Known rows, with every step that occurs:
X -> L -> D: [-0.03  0.00 -0.16 -0.10 -0.03  0.26  0.45 -0.24 -0.13 -0.16  0.04  0.04
 -0.24 -0.09  0.05 -0.03  0.15 -0.02  0.20 -0.16 -0.14  0.02 -0.09 -0.10
 -0.32 -0.11  0.36]
N -> T -> L -> D: [ 0.06 -0.05  0.10  0.20  0.17  0.00  0.19  0.05  0.16  0.04 -0.12  0.02
  0.10  0.20 -0.11 -0.18 -0.30  0.09  0.10  0.10  0.03  0.23  0.05 -0.19
  0.06  0.18 -0.23]
B -> M -> C -> X: [ 0.09  0.04  0.04 -0.23 -0.26 -0.12 -0.27  0.16 -0.02 -0.20  0.17 -0.15
  0.09  0.08  0.20 -0.08  0.04  0.14 -0.48  0.19 -0.18 -0.12  0.06 -0.09
 -0.19 -0.13 -0.02]
C -> M: [-0.01  0.01 -0.07 -0.02 -0.03  0.03  0.01 -0.14 -0.08 -0.17  0.10 -0.01
 -0.05  0.04  0.06 -0.03  0.04  0.16 -0.34  0.36 -0.03 -0.20 -0.03 -0.27
 -0.01  0.08  0.16]
N -> P -> C: [-0.01 -0.03  0.26  0.08  0.04 -0.08  0.11  0.04 -0.02  0.08 -0.04 -0.17
  0.03 -0.13  0.28 -0.10 -0.16 -0.08  0.15 -0.03  0.26  0.15  0.17  0.19
  0.02  0.16 -0.08]
N -> P -> C -> X -> L -> T: [-0.02  0.04  0.23  0.05 -0.10  0.03  0.12  0.08  0.05  0.02 -0.07 -0.18
 -0.01 -0.21  0.25 -0.08 -0.10 -0.08  0.09 -0.07  0.33  0.15  0.11  0.08
  0.02  0.13 -0.13]
T -> L -> K: [-0.09 -0.15 -0.21 -0.10  0.16 -0.05 -0.05 -0.14 -0.15  0.33 -0.16  0.15
  0.19  0.31  0.01  0.13  0.12 -0.06 -0.08 -0.09 -0.03  0.06 -0.15  0.00
 -0.08 -0.14 -0.09]
T -> L -> D -> C -> M: [-0.08 -0.20 -0.22  0.00  0.08 -0.06  0.19 -0.09 -0.08 -0.01 -0.12  0.20
  0.04  0.24  0.09  0.03  0.04  0.16 -0.09 -0.13 -0.06 -0.05  0.04  0.07
 -0.07 -0.17 -0.05]
T -> N -> P -> C: [-0.01 -0.12  0.08  0.16  0.03 -0.02 -0.02  0.26  0.10  0.21 -0.11 -0.20
  0.10  0.02  0.18  0.02  0.01  0.01  0.21 -0.01  0.08  0.09  0.26  0.02
  0.01 -0.06 -0.25]
X -> C -> P -> N -> T: [-0.06 -0.01 -0.33 -0.02  0.21  0.08 -0.19 -0.14  0.25 -0.14  0.14  0.16
 -0.11 -0.08 -0.29 -0.05 -0.02  0.19  0.11 -0.07 -0.16  0.29  0.04 -0.11
  0.10 -0.14  0.05]
C -> X: [-0.07  0.05  0.27  0.09  0.08 -0.01 -0.26  0.04  0.01 -0.06 -0.07  0.10
  0.18  0.01  0.22  0.06 -0.02  0.18 -0.29  0.10 -0.29 -0.08  0.12 -0.05
  0.12 -0.02 -0.31]
K -> L -> T -> N: [-0.07  0.00 -0.10  0.32  0.10 -0.07  0.20  0.14 -0.27  0.24 -0.33  0.12
  0.16  0.11 -0.32  0.24  0.03 -0.07  0.33  0.15 -0.17 -0.27 -0.16  0.27
  0.17  0.01  0.11]
X -> C -> M: [ 0.02 -0.22 -0.43 -0.05 -0.07 -0.02 -0.04 -0.19  0.02 -0.38  0.24  0.00
 -0.22 -0.09 -0.14  0.01  0.11  0.21 -0.12  0.04 -0.24  0.04  0.03 -0.25
 -0.06 -0.27  0.11]
D -> L -> T -> N -> P: [ 0.14  0.03  0.15  0.28 -0.09  0.08 -0.05  0.05  0.10  0.20  0.21 -0.15
  0.13 -0.28 -0.06  0.09  0.01 -0.38  0.37 -0.06  0.19 -0.12 -0.19  0.18
  0.01  0.10  0.02]
P -> N -> T: [ 0.17  0.06  0.08  0.06  0.15 -0.11 -0.23  0.28  0.12 -0.10 -0.03  0.13
  0.08  0.10 -0.20 -0.03 -0.14 -0.29  0.16  0.01  0.19  0.20  0.15  0.17
  0.30  0.08 -0.15]
B -> M -> C -> X -> L -> T: [ 0.10  0.05 -0.11 -0.32 -0.35  0.00 -0.12  0.11 -0.02 -0.20  0.16 -0.19
 -0.02  0.01  0.10 -0.09  0.09  0.02 -0.40  0.14 -0.05 -0.10 -0.06 -0.12
 -0.23 -0.13  0.11]
B -> M: [ 0.07  0.01 -0.15 -0.26 -0.02  0.14 -0.09  0.04  0.00 -0.17  0.18 -0.01
  0.09  0.00  0.09 -0.20 -0.04 -0.04 -0.18  0.29 -0.13 -0.07  0.01  0.07
 -0.12  0.03  0.23]
T -> N -> P: [-0.03 -0.12 -0.03  0.21  0.09  0.06  0.00  0.20  0.09  0.18 -0.05 -0.20
  0.14 -0.01  0.12  0.02 -0.06  0.05  0.23  0.10 -0.06  0.12  0.27  0.00
 -0.02 -0.04 -0.18]
N -> P: [-0.03 -0.01  0.11  0.14  0.12  0.05  0.14 -0.05 -0.05  0.02  0.04 -0.16
  0.08 -0.17  0.21 -0.10 -0.27 -0.03  0.20  0.13  0.06  0.21  0.19  0.16
 -0.02  0.20  0.02]
N -> T -> L: [ 0.10 -0.09  0.06  0.20  0.27  0.05  0.18 -0.07  0.15  0.09 -0.09  0.02
  0.14  0.20 -0.06 -0.17 -0.34  0.05  0.00  0.22 -0.04  0.25  0.06 -0.16
  0.21  0.21 -0.23]
M -> C -> P -> N -> T -> L: [-0.03  0.13  0.07 -0.01  0.08 -0.23 -0.15 -0.04  0.02  0.21 -0.08 -0.03
  0.04  0.27  0.02  0.06  0.01  0.19 -0.26  0.02  0.02  0.09  0.00 -0.13
  0.03 -0.07 -0.10]
B -> M -> C -> P -> N -> T -> L: [ 0.07  0.14 -0.12 -0.22 -0.08 -0.01 -0.19  0.12  0.11 -0.04  0.12 -0.06
  0.13  0.22  0.02 -0.19 -0.05  0.16 -0.37  0.26  0.05  0.06  0.00 -0.12
 -0.11 -0.02  0.10]
N -> T -> L -> K: [ 0.06 -0.06  0.07  0.11  0.17  0.00  0.05 -0.06  0.08  0.14 -0.06  0.00
  0.09  0.16 -0.19 -0.11 -0.23 -0.02  0.03  0.11  0.05  0.23 -0.07 -0.24
  0.11  0.23 -0.21]
C -> M -> B: [-0.02 -0.09  0.01 -0.13 -0.20 -0.01 -0.07 -0.17 -0.28 -0.05  0.09 -0.14
 -0.02 -0.01  0.11  0.09 -0.04  0.19 -0.35  0.22 -0.10 -0.28  0.02 -0.30
 -0.02  0.05  0.12]
B -> M -> C: [ 0.12 -0.02 -0.09 -0.29 -0.21 -0.10 -0.13  0.06 -0.09 -0.16  0.20 -0.18
  0.02  0.08  0.14 -0.10  0.04  0.02 -0.33  0.19 -0.13 -0.10  0.01 -0.02
 -0.23 -0.11  0.15]
T -> L: [-0.03 -0.20 -0.23  0.03  0.31  0.01  0.13 -0.14 -0.07  0.24 -0.21  0.18
  0.26  0.36  0.19  0.05 -0.03  0.04 -0.12  0.07 -0.15  0.08  0.03  0.11
  0.05 -0.17 -0.11]
D -> C -> P: [-0.11 -0.03  0.01 -0.10  0.27  0.15  0.05 -0.55 -0.06 -0.04  0.15  0.17
 -0.22 -0.27 -0.01  0.01 -0.09  0.11 -0.08 -0.03 -0.35 -0.13  0.00  0.20
  0.24  0.26  0.20]
L -> D: [-0.12  0.00  0.07  0.01 -0.03 -0.11  0.05  0.08 -0.05 -0.05 -0.09  0.03
 -0.06  0.01 -0.02  0.01  0.05  0.01  0.21 -0.15 -0.05 -0.08  0.00  0.05
 -0.28 -0.06  0.03]

Rows:
[-0.05  0.04 -0.18 -0.17  0.00  0.29  0.37 -0.30 -0.08 -0.23  0.11  0.17
 -0.33 -0.17 -0.04 -0.01  0.15 -0.01  0.20 -0.28 -0.11  0.01 -0.05  0.03
 -0.17 -0.04  0.41]
X -> L -> D -> C -> P -> N
[ 0.00 -0.07 -0.18 -0.15 -0.13  0.26  0.49 -0.35 -0.16 -0.35  0.17  0.05
 -0.40 -0.21  0.02 -0.03  0.15  0.03  0.09 -0.18 -0.15 -0.09 -0.06 -0.11
 -0.23 -0.03  0.42]
X -> L -> D -> C -> M
[-0.12  0.09  0.14 -0.01  0.03 -0.02  0.00 -0.03  0.08 -0.17  0.03  0.15
 -0.22 -0.16 -0.20 -0.05 -0.05  0.08  0.22 -0.26 -0.01 -0.04  0.04  0.11
 -0.02  0.16  0.06]
L -> D -> C -> P -> N -> T
[-0.08  0.02  0.17  0.33  0.10 -0.18  0.30  0.00 -0.40 -0.13 -0.17  0.28
  0.01  0.02 -0.17  0.19 -0.01  0.16  0.29 -0.09 -0.38 -0.32 -0.01  0.38
  0.05  0.06  0.18]
K -> L -> D -> C
[ 0.15  0.02  0.23  0.26 -0.12  0.02 -0.06  0.09  0.12  0.23  0.17 -0.16
  0.10 -0.26 -0.02  0.09  0.06 -0.41  0.34 -0.14  0.28 -0.15 -0.20  0.19
  0.03  0.08 -0.03]
D -> L -> T -> N -> P -> C
[-0.09 -0.03 -0.40 -0.07  0.19  0.06 -0.24 -0.13  0.22 -0.03  0.09  0.20
 -0.06  0.02 -0.34  0.00  0.05  0.17  0.08 -0.16 -0.07  0.32 -0.04 -0.15
  0.04 -0.19  0.00]
X -> C -> P -> N -> T -> L -> K
[ 0.17  0.00 -0.04  0.08  0.21 -0.10 -0.17  0.28  0.14  0.00 -0.12  0.21
  0.20  0.28 -0.13 -0.02 -0.15 -0.23  0.10 -0.01  0.21  0.26  0.15  0.18
  0.31 -0.02 -0.23]
P -> N -> T -> L
[ 0.05 -0.02  0.18 -0.03 -0.20 -0.21 -0.02 -0.09 -0.18 -0.08  0.02 -0.16
 -0.09  0.07  0.26  0.15  0.15  0.18 -0.39 -0.08 -0.29 -0.08  0.04 -0.21
 -0.13 -0.23 -0.15]
M -> C -> X -> L
[ 0.14  0.03 -0.02  0.02  0.14 -0.13 -0.26  0.28  0.09  0.04 -0.10  0.19
  0.16  0.25 -0.23  0.01 -0.07 -0.29  0.12 -0.08  0.28  0.25  0.07  0.13
  0.24  0.00 -0.22]
P -> N -> T -> L -> K
[ 0.08  0.18 -0.03 -0.24 -0.12 -0.01 -0.23  0.12  0.11 -0.11  0.19 -0.11
  0.05  0.10 -0.02 -0.20 -0.05  0.12 -0.33  0.25  0.03  0.01  0.00 -0.13
 -0.12  0.04  0.14]
B -> M -> C -> P -> N -> T
[ 0.03 -0.18 -0.03 -0.10 -0.06  0.15  0.07 -0.26 -0.06 -0.24  0.12  0.08
 -0.25 -0.31  0.02  0.12  0.06 -0.04 -0.06 -0.21 -0.33 -0.15  0.08  0.13
  0.23  0.01 -0.05]
D -> C -> X -> L -> T -> N
[ 0.00  0.13 -0.08 -0.28 -0.11  0.01 -0.15 -0.03  0.01 -0.04  0.18 -0.13
  0.03  0.07  0.11 -0.15  0.03  0.19 -0.39  0.27 -0.12 -0.08 -0.05 -0.12
 -0.22 -0.01  0.23]
B -> M -> C -> P
[ 0.00  0.00  0.23 -0.13 -0.11 -0.02 -0.01  0.01  0.01  0.03 -0.16  0.04
 -0.09 -0.04  0.20  0.04  0.20 -0.09 -0.18 -0.20  0.11 -0.12 -0.08 -0.02
  0.08 -0.08 -0.17]
P -> C -> X -> L -> T
[-0.08  0.01 -0.16 -0.15  0.02  0.33  0.47 -0.42 -0.10 -0.20  0.12  0.11
 -0.36 -0.22  0.01 -0.04  0.12  0.07  0.17 -0.21 -0.21 -0.02 -0.09 -0.05
 -0.22  0.01  0.43]
X -> L -> D -> C -> P
[-0.03  0.03  0.39  0.13 -0.01 -0.09 -0.02  0.13  0.04  0.03 -0.07 -0.14
  0.11 -0.13  0.35 -0.08 -0.16  0.04  0.00 -0.03  0.21  0.13  0.22  0.10
  0.06  0.14 -0.25]
N -> P -> C -> X
[-0.07  0.16  0.10  0.01  0.01 -0.27 -0.13  0.04  0.03  0.18 -0.10 -0.04
  0.01  0.27 -0.01  0.06  0.04  0.22 -0.19 -0.07  0.07  0.08 -0.01 -0.16
 -0.08 -0.10 -0.10]
M -> C -> P -> N -> T -> L -> D
[-0.05 -0.08 -0.22 -0.03 -0.20  0.02 -0.01  0.22  0.12  0.23 -0.15 -0.26
 -0.06 -0.11 -0.16  0.04  0.05 -0.27  0.23  0.04  0.42 -0.04 -0.11 -0.03
  0.01  0.02 -0.06]
L -> T -> N -> P -> C -> M
[-0.15  0.30  0.01 -0.02  0.33  0.15 -0.25 -0.06  0.22  0.28 -0.09  0.24
  0.16  0.15 -0.22 -0.07 -0.07  0.12 -0.03  0.11  0.17  0.19 -0.10 -0.13
  0.17  0.21  0.03]
C -> P -> N -> T -> L -> K
[ 0.12  0.09  0.37  0.15 -0.06 -0.03 -0.22 -0.17 -0.12  0.12  0.34  0.00
  0.09 -0.23 -0.06  0.15  0.15 -0.30  0.16 -0.18 -0.03 -0.20 -0.31  0.08
 -0.11  0.13  0.10]
D -> L -> K
[ 0.00  0.01  0.23  0.08 -0.06 -0.06  0.10  0.06 -0.01 -0.03  0.02 -0.20
 -0.01 -0.12  0.27 -0.12 -0.13  0.03 -0.01  0.11  0.34  0.08  0.15  0.00
  0.00  0.20 -0.02]
N -> P -> C -> M
[-0.05 -0.11 -0.19 -0.03 -0.12  0.01 -0.01  0.21  0.11  0.30 -0.19 -0.23
 -0.05 -0.12 -0.15  0.06  0.02 -0.36  0.34 -0.05  0.36  0.01 -0.10  0.11
  0.02  0.00 -0.11]
L -> T -> N -> P -> C
[-0.07 -0.09 -0.26  0.00 -0.08  0.07  0.01  0.17  0.10  0.28 -0.15 -0.23
 -0.02 -0.14 -0.19  0.06 -0.03 -0.33  0.36  0.04  0.27  0.04 -0.08  0.09
  0.00  0.02 -0.06]
L -> T -> N -> P
[-0.01 -0.01  0.42 -0.03 -0.01 -0.19 -0.22  0.11  0.01  0.05 -0.18  0.07
  0.06  0.06  0.29  0.06  0.12  0.03 -0.27 -0.14  0.00 -0.15  0.05  0.04
  0.14 -0.06 -0.35]
P -> C -> X
[ 0.07  0.07  0.00 -0.26 -0.34 -0.04 -0.11  0.16 -0.03 -0.29  0.18 -0.15
 -0.01  0.05  0.18 -0.11  0.12  0.16 -0.39  0.08 -0.13 -0.10  0.02 -0.16
 -0.34 -0.18  0.08]
B -> M -> C -> X -> L -> D
[-0.06 -0.05 -0.42 -0.01  0.26  0.08 -0.15 -0.13  0.26 -0.07  0.07  0.22
 -0.03  0.04 -0.25 -0.04 -0.02  0.23  0.07 -0.07 -0.14  0.34  0.05 -0.10
  0.11 -0.21 -0.01]
X -> C -> P -> N -> T -> L
[ 0.02 -0.04  0.18 -0.10 -0.09 -0.16 -0.03 -0.01 -0.06 -0.03 -0.05 -0.01
 -0.10  0.07  0.18 -0.02  0.17  0.02 -0.30  0.04  0.19 -0.24 -0.05 -0.11
  0.06  0.01 -0.03]
P -> C -> M
[-0.09 -0.01  0.19  0.28 -0.05 -0.19  0.26 -0.01 -0.49 -0.14 -0.13  0.21
  0.00  0.01 -0.17  0.22 -0.02  0.25  0.17 -0.07 -0.35 -0.42  0.00  0.23
  0.04  0.06  0.21]
K -> L -> D -> C -> M -> B
[ 0.14  0.05  0.17  0.17 -0.04  0.04 -0.04 -0.13  0.02  0.14  0.22 -0.04
  0.07 -0.27 -0.08  0.09  0.02 -0.44  0.25 -0.06  0.11 -0.20 -0.32  0.23
  0.04  0.13  0.12]
D -> L -> T
[ 0.15 -0.01 -0.04  0.06  0.05 -0.13 -0.13  0.29  0.13 -0.19 -0.03  0.21
  0.05  0.20 -0.21 -0.04 -0.10 -0.15  0.05 -0.08  0.28  0.16  0.16  0.12
  0.26  0.01 -0.17]
P -> N -> T -> L -> D -> C -> M
[-0.07  0.15  0.07 -0.09  0.03 -0.25 -0.22 -0.08 -0.08  0.18 -0.04 -0.05
 -0.02  0.17  0.06  0.13  0.11  0.13 -0.25 -0.02 -0.05 -0.02 -0.03 -0.05
 -0.04 -0.11  0.02]
M -> C -> P -> N
[ 0.02 -0.09 -0.32 -0.13 -0.11  0.31  0.41 -0.13  0.00  0.09 -0.04 -0.15
 -0.23 -0.17 -0.03  0.00  0.14 -0.28  0.29 -0.11  0.18  0.07 -0.15 -0.06
 -0.11 -0.07  0.24]
X -> L -> T -> N -> P -> C
[-0.09  0.17  0.23  0.37  0.15 -0.13  0.21  0.09 -0.23 -0.11 -0.17  0.33
  0.04  0.05 -0.32  0.12 -0.08  0.21  0.31 -0.05 -0.22 -0.21  0.00  0.30
  0.17  0.18  0.15]
K -> L -> D -> C -> P -> N -> T
[-0.07 -0.06 -0.09  0.00 -0.16  0.00 -0.10  0.28  0.15  0.27 -0.21 -0.21
  0.02 -0.12 -0.11  0.07  0.03 -0.27  0.24 -0.04  0.33  0.00 -0.05  0.06
  0.05 -0.01 -0.23]
L -> T -> N -> P -> C -> X
[-0.04  0.03 -0.03 -0.01 -0.08  0.23  0.01  0.01  0.06 -0.04 -0.08  0.02
  0.00 -0.08  0.08  0.07  0.12  0.04 -0.13  0.01 -0.15 -0.04 -0.02 -0.18
  0.02 -0.11 -0.13]
C -> X -> L -> T -> N
[-0.05  0.05  0.00  0.04 -0.10  0.25  0.05  0.04  0.08 -0.05 -0.06 -0.05
  0.03 -0.14  0.13  0.03  0.04  0.05 -0.06  0.02 -0.05  0.05  0.04 -0.16
  0.00 -0.05 -0.14]
C -> X -> L -> T -> N -> P
